Each row was made from one small tree. The marks that hang from a mark follow it in brackets, in alphabetical order. Every link used is in the known rows. Write each row's tree.
Known rows
marar{bivigi{nedet} kuza}: [ -0.9  14.1 -24.1 -16.4   9.9 -14.6  24.1  13.2  13.7 -27.5 -15.8 -11.5
   5.7  18.4  -3.6  19.9   3.3  14.4 -44.8 -15.6]
lenag{bimer nedet{bivigi{fula}}}: [ -3.3 -17.8  18.0  35.1  -5.0  34.5  45.1 -12.8 -21.8 -43.2   2.6 -24.9
  -2.4  -2.3 -24.0  -2.2  -2.5  17.9   0.1 -15.7]
bivigi{fula nedet{lenag}}: [ 10.9  -3.0   0.8  10.1 -16.2  40.3  -7.5 -26.7 -39.3 -16.3 -22.2 -35.1
   6.7 -10.1 -14.9   2.9  13.5   4.7  16.8 -18.1]
bivigi{fula marar nedet{lenag}}: [ 11.0   0.5  10.8  14.0 -36.0  58.5 -27.9  -6.3 -24.2 -22.0 -10.6 -31.0
   0.1   3.6 -17.6  21.4  14.9   0.7  34.2 -30.0]
nedet{bivigi lenag}: [  2.8 -12.1 -18.5 -15.1  32.9  11.4  15.5  26.9 -25.6 -26.5  -8.0 -14.1
   3.2 -14.3  -9.5 -12.4  14.0  11.6 -17.9  -7.6]
lenag{bimer nedet{bivigi{marar}}}: [ -5.5 -18.5  17.0  18.4   1.3  22.2  30.4  17.6  22.5 -50.4  10.6 -10.4
 -13.2  18.8 -23.1  18.2   2.3  15.5   8.2 -20.4]
bimer{lenag}: [  8.5   2.9  -7.3   6.6  -0.7  -3.8   6.0  10.3 -28.8 -15.4  -3.7  -5.9
   4.7   6.0   1.4  -2.9   7.1 -25.9  -3.2   1.5]
bimer{lenag{nedet{bivigi{marar{kuza}}}}}: [  1.6  13.6 -21.8  -5.0   6.5   0.5  22.9  64.8   0.3 -58.2  -3.1  -3.1
   3.2  36.1  -6.3  20.4   9.9 -14.9 -30.9 -14.7]
kuza{marar{bivigi{fula}}}: [ 17.1  -4.2   3.2  14.9 -22.7  20.3  15.6  31.2 -24.9 -17.2   7.3 -15.5
   2.7  18.1 -19.6   5.0  13.3  26.7 -33.1 -22.8]
bimer{lenag{nedet}}: [  8.1  -4.3 -10.1  16.1   5.9 -14.1  22.9  -9.7 -21.8 -28.4 -13.2 -11.1
   0.2  23.0  -7.1  -2.3   8.0 -15.1 -27.2  -4.6]
bimer{lenag{nedet{bivigi{fula}}}}: [  6.6  -8.8  -6.1  12.0   2.0  17.8  39.9   7.5 -65.5 -46.9 -11.1 -21.4
   9.2   0.9 -13.6 -15.9  12.2  -9.0 -36.9 -19.2]
kuza{marar{bivigi{fula nedet}}}: [ 19.7  -7.6   5.1  -1.3 -22.4  21.8  21.1  17.1 -26.5 -28.3 -10.0 -26.0
   6.0  14.6 -23.5  10.4  23.5  28.0 -26.5 -33.8]
fula{bivigi{marar nedet} kuza}: [-17.4   2.0  -3.7  -8.9 -36.1   8.4  -2.5  19.1   7.9 -26.7 -18.3  -3.1
   2.8  20.6  -4.1  27.3   9.0 -13.8 -33.1 -14.2]
fula{bivigi{nedet}}: [ -3.4 -11.8  -9.7 -14.9  -3.5   1.1   3.4  -7.8   1.1 -22.8 -43.9  -9.3
   7.7 -13.8  -9.8  -6.1  12.8   4.2 -40.6 -13.8]
nedet{bivigi{marar} lenag{bimer}}: [  2.2 -14.8   8.2  18.2   4.2  42.6   6.1  37.4   5.1 -43.9  14.1 -19.0
 -10.0   2.0 -22.1  16.1   8.3   8.5  30.8 -14.5]
nedet{bivigi{marar} lenag}: [  3.0  -9.0  -8.8 -11.7  12.0  29.3  -4.5  46.8 -10.3 -32.3   2.3 -10.3
  -3.3  -0.3 -12.5   5.9  15.8   7.2  -0.2 -19.6]
bivigi{fula marar{kuza} nedet{lenag}}: [  7.8  25.4  -4.7  14.3 -36.7  53.5 -29.8  20.6  -2.4 -26.4 -10.4 -27.0
   4.8  16.9 -11.4  37.2   7.7  -1.7  30.8 -20.5]
kuza{marar{bivigi}}: [ 15.2  -8.3  -7.4  -3.4   4.0  -9.6  21.3  41.9   3.0 -18.7   3.1  -4.9
  -1.8  25.3 -15.8   6.8  16.6  27.6 -44.0 -15.5]
marar{kuza}: [ -3.5  23.6 -14.7  -0.5  -1.9  -5.1  -1.2  27.1  22.0  -4.1   0.2   4.5
   4.8  12.7   6.6  16.3  -7.0  -3.1  -3.1   9.6]
marar{bivigi{fula{kuza} nedet{lenag}}}: [ -2.8   1.8 -13.8  14.0 -16.5  18.8  26.9 -18.1 -55.1 -26.0  -7.0 -37.4
   6.2  18.7 -11.9  15.4   8.4   6.7 -43.3 -20.1]
bimer{lenag{nedet{bivigi{fula marar}}}}: [  6.5  -6.1   4.3  14.8 -18.6  35.8  19.9  27.6 -50.3 -52.9  -0.5 -17.9
   2.5  14.8 -15.9   2.7  13.4 -13.4 -19.5 -31.0]
marar{bivigi kuza}: [ -3.6  17.8 -25.6   1.5  10.7 -15.6  19.4  27.4  16.2 -16.5   0.4  -0.7
   2.7  21.2   0.3  14.3  -6.6  13.0 -52.0  -3.8]
bivigi{marar nedet{lenag}}: [  9.4  -3.2  -0.8  -5.7  -9.5  28.5 -21.9   4.5   4.5 -23.5 -14.1 -20.8
  -4.1  11.0 -13.8  23.1  18.1   2.3  25.3 -23.4]

Write each row's tree
[-15.9  -1.4  -3.3   7.2  -9.8  10.3  47.7   5.8 -46.1 -29.3   7.5 -13.5
   6.7  15.6  -5.6   1.5  -0.6   2.6 -42.9  -8.3] => lenag{nedet{bivigi{fula{kuza}}}}
[-12.0 -10.2  -9.1  26.8 -13.6  12.7  21.8 -11.9  -0.5 -39.2 -25.3 -30.1
   1.5   9.1 -17.9  20.1   6.7  -3.6 -18.7   2.8] => fula{bivigi{nedet{lenag{bimer}}} kuza}
[  0.1   3.0   3.2  -7.5 -25.1  21.5  30.4  66.5 -44.8 -23.9  22.3  -8.4
  10.9  14.9  -7.0   9.3  15.3   3.2 -13.3  -4.4] => nedet{bivigi{fula{kuza{marar}}}}
[ -2.5  -9.0  11.5   8.2 -17.7  39.2  13.7  16.4 -21.3 -36.9   2.3 -11.7
  -2.0   9.3 -17.4   5.0   6.6  13.0 -15.0 -32.5] => lenag{nedet{bivigi{fula marar}}}
[ -4.1 -12.9   0.7 -11.8   9.6   9.5  19.3  28.1   6.2 -38.8  -0.5  -1.2
  -6.1  16.3 -14.0   6.8  10.0  14.2 -24.5 -25.6] => lenag{nedet{bivigi{marar}}}
[-11.1  -1.1 -15.8  -1.1 -26.8  17.5  -9.8  18.5  -1.6 -32.9 -26.5 -17.0
   2.0  21.0 -11.2  26.2  15.5  -9.3 -33.5 -13.9] => fula{bivigi{marar nedet{lenag}} kuza}
[  8.1 -12.2   6.5  21.2   2.7  23.3   9.7 -25.3   5.1 -29.5 -14.0 -33.6
  -4.6  -1.0 -20.2  15.9   9.6   7.9  39.5  -6.5] => bivigi{nedet{lenag{bimer}}}
[ -5.0  21.7  -1.5  -1.3 -26.0  45.1  -6.1  64.0  -7.7 -29.0  13.1  -2.8
   6.9   5.3  -2.6  20.9  -1.7  -2.3   4.8 -16.9] => nedet{bivigi{fula marar{kuza}}}
[ -7.0  17.8 -11.9 -21.2   0.2  14.9  -0.3  74.8  20.8 -30.3  10.7   8.3
   2.5  12.2   1.4  22.1   1.6  -0.3  -3.4  -9.5] => nedet{bivigi{marar{kuza}}}
[  4.9 -13.2 -16.8  -8.7  27.2 -12.4  44.8  18.6 -38.1 -48.0 -13.9 -11.0
   4.9   8.6  -9.9 -14.0  15.5  -7.6 -45.8 -12.4] => bimer{lenag{nedet{bivigi}}}
[  8.2 -18.1  -4.2  21.6  14.9  13.5  29.7 -26.7  -1.8 -41.6 -12.7 -38.6
  -6.8   7.0 -26.4  13.8   9.8  23.7  -9.4 -20.4] => marar{bivigi{nedet{lenag{bimer}}}}
[ -5.1 -21.9   6.7  15.7  21.0   4.1  50.5  -1.5   7.8 -44.2   0.6 -14.5
  -6.7   5.0 -20.2   0.1   1.0  19.8  -9.1  -9.1] => lenag{bimer nedet{bivigi}}
[  7.8  15.2 -24.2  11.7  -5.2  25.0  11.9   0.8 -23.8 -32.0 -21.7 -35.5
   9.2  10.7 -14.6  17.1   6.3  18.1 -34.3 -22.2] => marar{bivigi{fula nedet{lenag}} kuza}
[ -1.5   8.7  -6.9  17.8   3.7  37.9   4.8  64.2  27.4 -48.5  14.2 -15.2
  -5.3  14.9 -15.6  32.8   1.3   6.1  29.0  -4.7] => nedet{bivigi{marar{kuza}} lenag{bimer}}
[ 12.2   5.7  -0.7   6.5 -36.1  29.8   7.2  23.4 -37.4 -21.2  -2.7 -32.8
   8.6  26.6 -15.5  26.6  24.1   3.2  12.5  -8.7] => bivigi{fula{kuza{marar}} nedet{lenag}}
[ -8.4   5.3   1.7  18.1  -0.3  17.0  28.9  45.6  44.7 -54.9  11.9  -6.4
  -8.0  32.0 -16.8  34.4  -4.2  12.2   4.8 -10.7] => lenag{bimer nedet{bivigi{marar{kuza}}}}
[  6.0   8.4  10.8  -1.2 -48.4  21.1  13.0  24.2 -29.5 -14.8   5.1 -18.8
  10.0  26.6  -7.9  26.8  17.2  -2.0  13.0  -8.5] => bivigi{fula{kuza{marar}} nedet}
[  9.2 -12.6 -20.5  -7.8  22.7  -0.7  18.9 -15.4 -18.3 -29.1 -24.8 -29.8
  -0.3   5.6 -17.2   2.7  17.3  22.6 -42.2 -25.5] => marar{bivigi{nedet{lenag}}}
[  1.8 -20.6  -4.9  24.4  -1.5  23.5   8.3 -19.4   7.5 -41.1 -40.7 -32.6
   0.1 -11.3 -26.3   5.0  12.1  10.2  -8.0  -8.8] => fula{bivigi{nedet{lenag{bimer}}}}
[  1.2  18.1 -12.6   3.1 -16.5  16.0  17.6   2.2 -14.5 -26.2 -13.0 -21.9
  10.1  10.7  -7.3  17.9  -0.4  13.4 -35.1 -22.3] => marar{bivigi{fula nedet} kuza}
[ -0.4  23.0  -3.8 -14.9 -21.6  14.2 -17.9  32.5  35.7 -21.5  -5.8  -2.5
   1.6  23.8   0.1  40.2   4.5  -6.0  21.9 -14.1] => bivigi{marar{kuza} nedet}
[ -1.5  31.0   6.1  21.9 -47.4  43.0 -27.9  35.6   9.8  -8.3  13.1  -2.4
   2.6  20.0  -0.2  33.5  -9.2  -8.4  23.9  -9.7] => bivigi{fula marar{kuza}}
[ -9.7   4.3  -2.0   4.3 -26.5  10.1  33.7 -17.0 -46.1 -19.7   1.6 -23.4
   7.6  18.6  -4.8  15.7   1.6   2.0 -42.8 -19.6] => marar{bivigi{fula{kuza} nedet}}
[  6.1   1.1  -9.0   0.8 -13.9  31.1  24.4  65.4 -52.7 -29.8  13.4 -22.4
   9.7  15.0 -14.6   9.0  21.8   8.4 -12.4  -4.8] => nedet{bivigi{fula{kuza{marar}}} lenag}
[ -6.8  15.1 -14.7 -11.8 -26.0  14.7 -18.9  38.3  38.3 -32.9 -32.7  -1.1
   5.8  12.6  -6.5  28.7   6.8  -2.7 -24.9 -16.5] => fula{bivigi{marar{kuza} nedet}}
[  4.7 -10.0  -7.0  -5.0   8.3   5.8  24.8  38.3 -22.4 -54.3  -4.0  -7.5
  -1.8  22.7 -12.4   4.2  17.1 -12.2 -28.9 -24.3] => bimer{lenag{nedet{bivigi{marar}}}}
